What can hang from each mark:
q289: q333 q370 q803
q333: q289 q370 q531
q370: q289 q333 q803
q694: q531
q531: q694
q803: q370

In the rows, zero is written as 128.
Known rows, with every way that one mark hangs from another:
q803{q370{q333}}: [129 154 145 140 110 117  86 150 142 135 142 118 133 141 118 141 165]
q803{q370{q289 q333{q531{q694}}}}: [144 136 108 183  86  94  70 171 144 114 135 115 200 160 113 120 180]
q289{q333{q531} q370 q803}: [110  47 114 114 147  72 157  59 154 113  73 141  29 146  99  87 135]
q333{q289{q370} q531}: [112  55  94 145 115  97 160 119 162 118 123 144  47 182 123 114 149]
q370{q333{q289 q531} q803}: [117 122 117 162  91 116 145 132 156 112 167 141  80 179 127 170 198]
q531{q694}: [134 145 124 127 105 121 114 162 116 116 100 123 171 115 121 134 125]
q803{q370{q289{q333{q531{q694}}}}}: [133  80 112 163 121  78  75 152 122 125 126 113 165 174 129 101 151]
q370{q289}: [140 149 114 158 117 116 112 142 130 127 113 127 193 139 130 106 128]
q370{q289 q333{q531{q694}} q803}: [142 176 103 182  86 110 116 147 143 100 140 129 193 148 123 145 187]
q803{q370{q289{q333{q531}}}}: [131  73 115 162 139  84  84 127 130 134 147 116 138 185 133  96 152]
q694{q531}: [132 102 124 131 126 126 146 107 133 111 120 124  89  90 133 116 138]
q370{q289{q333{q531} q803}}: [134  66 106 155 124  76 116 102 134 110  92 132 140 159 110  84 144]
q289{q333{q370 q531{q694}} q803}: [147  24 111 141 140  74 135  98 132 104  85 123 115 125  78 102 122]
q803{q370{q289 q333}}: [139 171 133 166 103 105  69 163 144 133 129 117 189 154 120 120 163]
q803{q370{q289}}: [136 152 131 155 122 110  80 153 121 140 129 110 174 149 130 106 142]
q803{q370}: [127 131 145 129 131 119  94 140 122 140 144 111 117 138 129 126 142]
q333{q370{q289{q803}} q531{q694}}: [169  84  88 180 118  92 129 128 134  97  88 116 197 112  75  89 126]
q289{q333 q370{q803}}: [100 127 140 104 164  94 159  79 140 138 110 140  42 146 138 128 126]
q333{q370 q531}: [152  47  95 164 157 117 154  94 150 119 161 121 112 134  98 114 126]

Rows:
[118 162 114 140 112 108 155 110 161 107 122 137  87 130 114 148 169]
q289{q370{q333{q531{q694}} q803}}
[145  28 102 160 119  95 155 113 148 109 111 129  83 146  78 111 138]
q333{q289{q803} q370 q531}
[132  94 109 157  53  93 117 167 150  90  87 139 132 153  94 141 182]
q370{q333{q289{q803} q531{q694}}}
[106  91 113 123 148  84 161  88 141 117 116 137  50 150 129 127 143]
q289{q333{q531{q694}} q370{q803}}
[134  59  96 167 137  86 115 112 141 121 132 134 151 178 134  93 141]
q370{q289{q333{q531}}}
[112  63 102 134 102  88 162 107 157 106  81 142  35 162 100 104 153]
q333{q289{q370 q803} q531}
[147 121  92 190  98 106 111 134 163 108 141 135 184 164 117 114 173]
q370{q289 q333{q531}}
[142  22  92 171 132 104 154 126 153 121 152 129  97 170 100 121 135]
q333{q289 q370 q531}
[124  52 131 125 118  72  94 123 116 111  94 114  96 145 100 109 156]
q289{q333{q531{q694}} q803{q370}}
[160 117  93 187 135 108 143 124 129 108 145 114 185 125 105 120 138]
q333{q370{q289 q803} q531{q694}}
[141   8 102 153 172  90 145  83 149 126 151 128  92 157 108 108 121]
q289{q333{q370 q531}}
[122 131 142 146  89 107  85 176 146 136 133 125 119 174 122 148 170]
q803{q370{q333{q289}}}
[139  75 104 156 108  73 107 127 125 100  72 129 170 149 106  88 142]
q370{q289{q333{q531{q694}} q803}}
[145  18  99 152 154  85 135 113 139 116 128 126 127 145 103 113 118]
q289{q333{q370 q531{q694}}}
[123  36 119 125 133  85 133  83 133 110 103 133  70 145 106 104 146]
q289{q333{q531} q803}
[121 164 136 115 105 102 140 103 164 112  53 141  87 109  87 115 143]
q289{q370{q333} q803}
[101 144 131 121 118 110 161 127 142 133 109 141  51 159 135 141 139]
q333{q289{q370{q803}}}
[116 169 141 144  89 121 133 153 147 124 138 139 105 162 131 176 177]
q370{q333{q289} q803}
[119 112 147 123  91  99 102 157 121 128  90 121  92 153 110 126 151]
q333{q289{q803{q370}}}
[109  38 103 127 160  82 155  73 160 125 120 142  41 166 125  99 131]
q289{q333{q531} q370}
[157  60  93 165 137 112 142 125 138 108 138 118 151 117  93 119 124]
q333{q370 q531{q694}}
[134 109 128 140 121  83 107 118 125 121  67 132 161 144 115  89 126]
q370{q289{q333 q803}}
[127 128 112 133  91  91 139 110 163  93  57 139 100 114  80 114 158]
q289{q370{q333{q531{q694}}} q803}
[149  41 100 159  99  88 143 146 135  98  88 125 124 136  74 117 135]
q333{q289{q803} q370 q531{q694}}
[127  84 111 156  73 100 128 138 162 100 110 143  97 165  97 135 185]
q370{q333{q289{q803} q531}}
[130 111 123 157 112 111  94 133 152 123 167 117 112 158 116 136 182]
q803{q370{q333{q531}}}
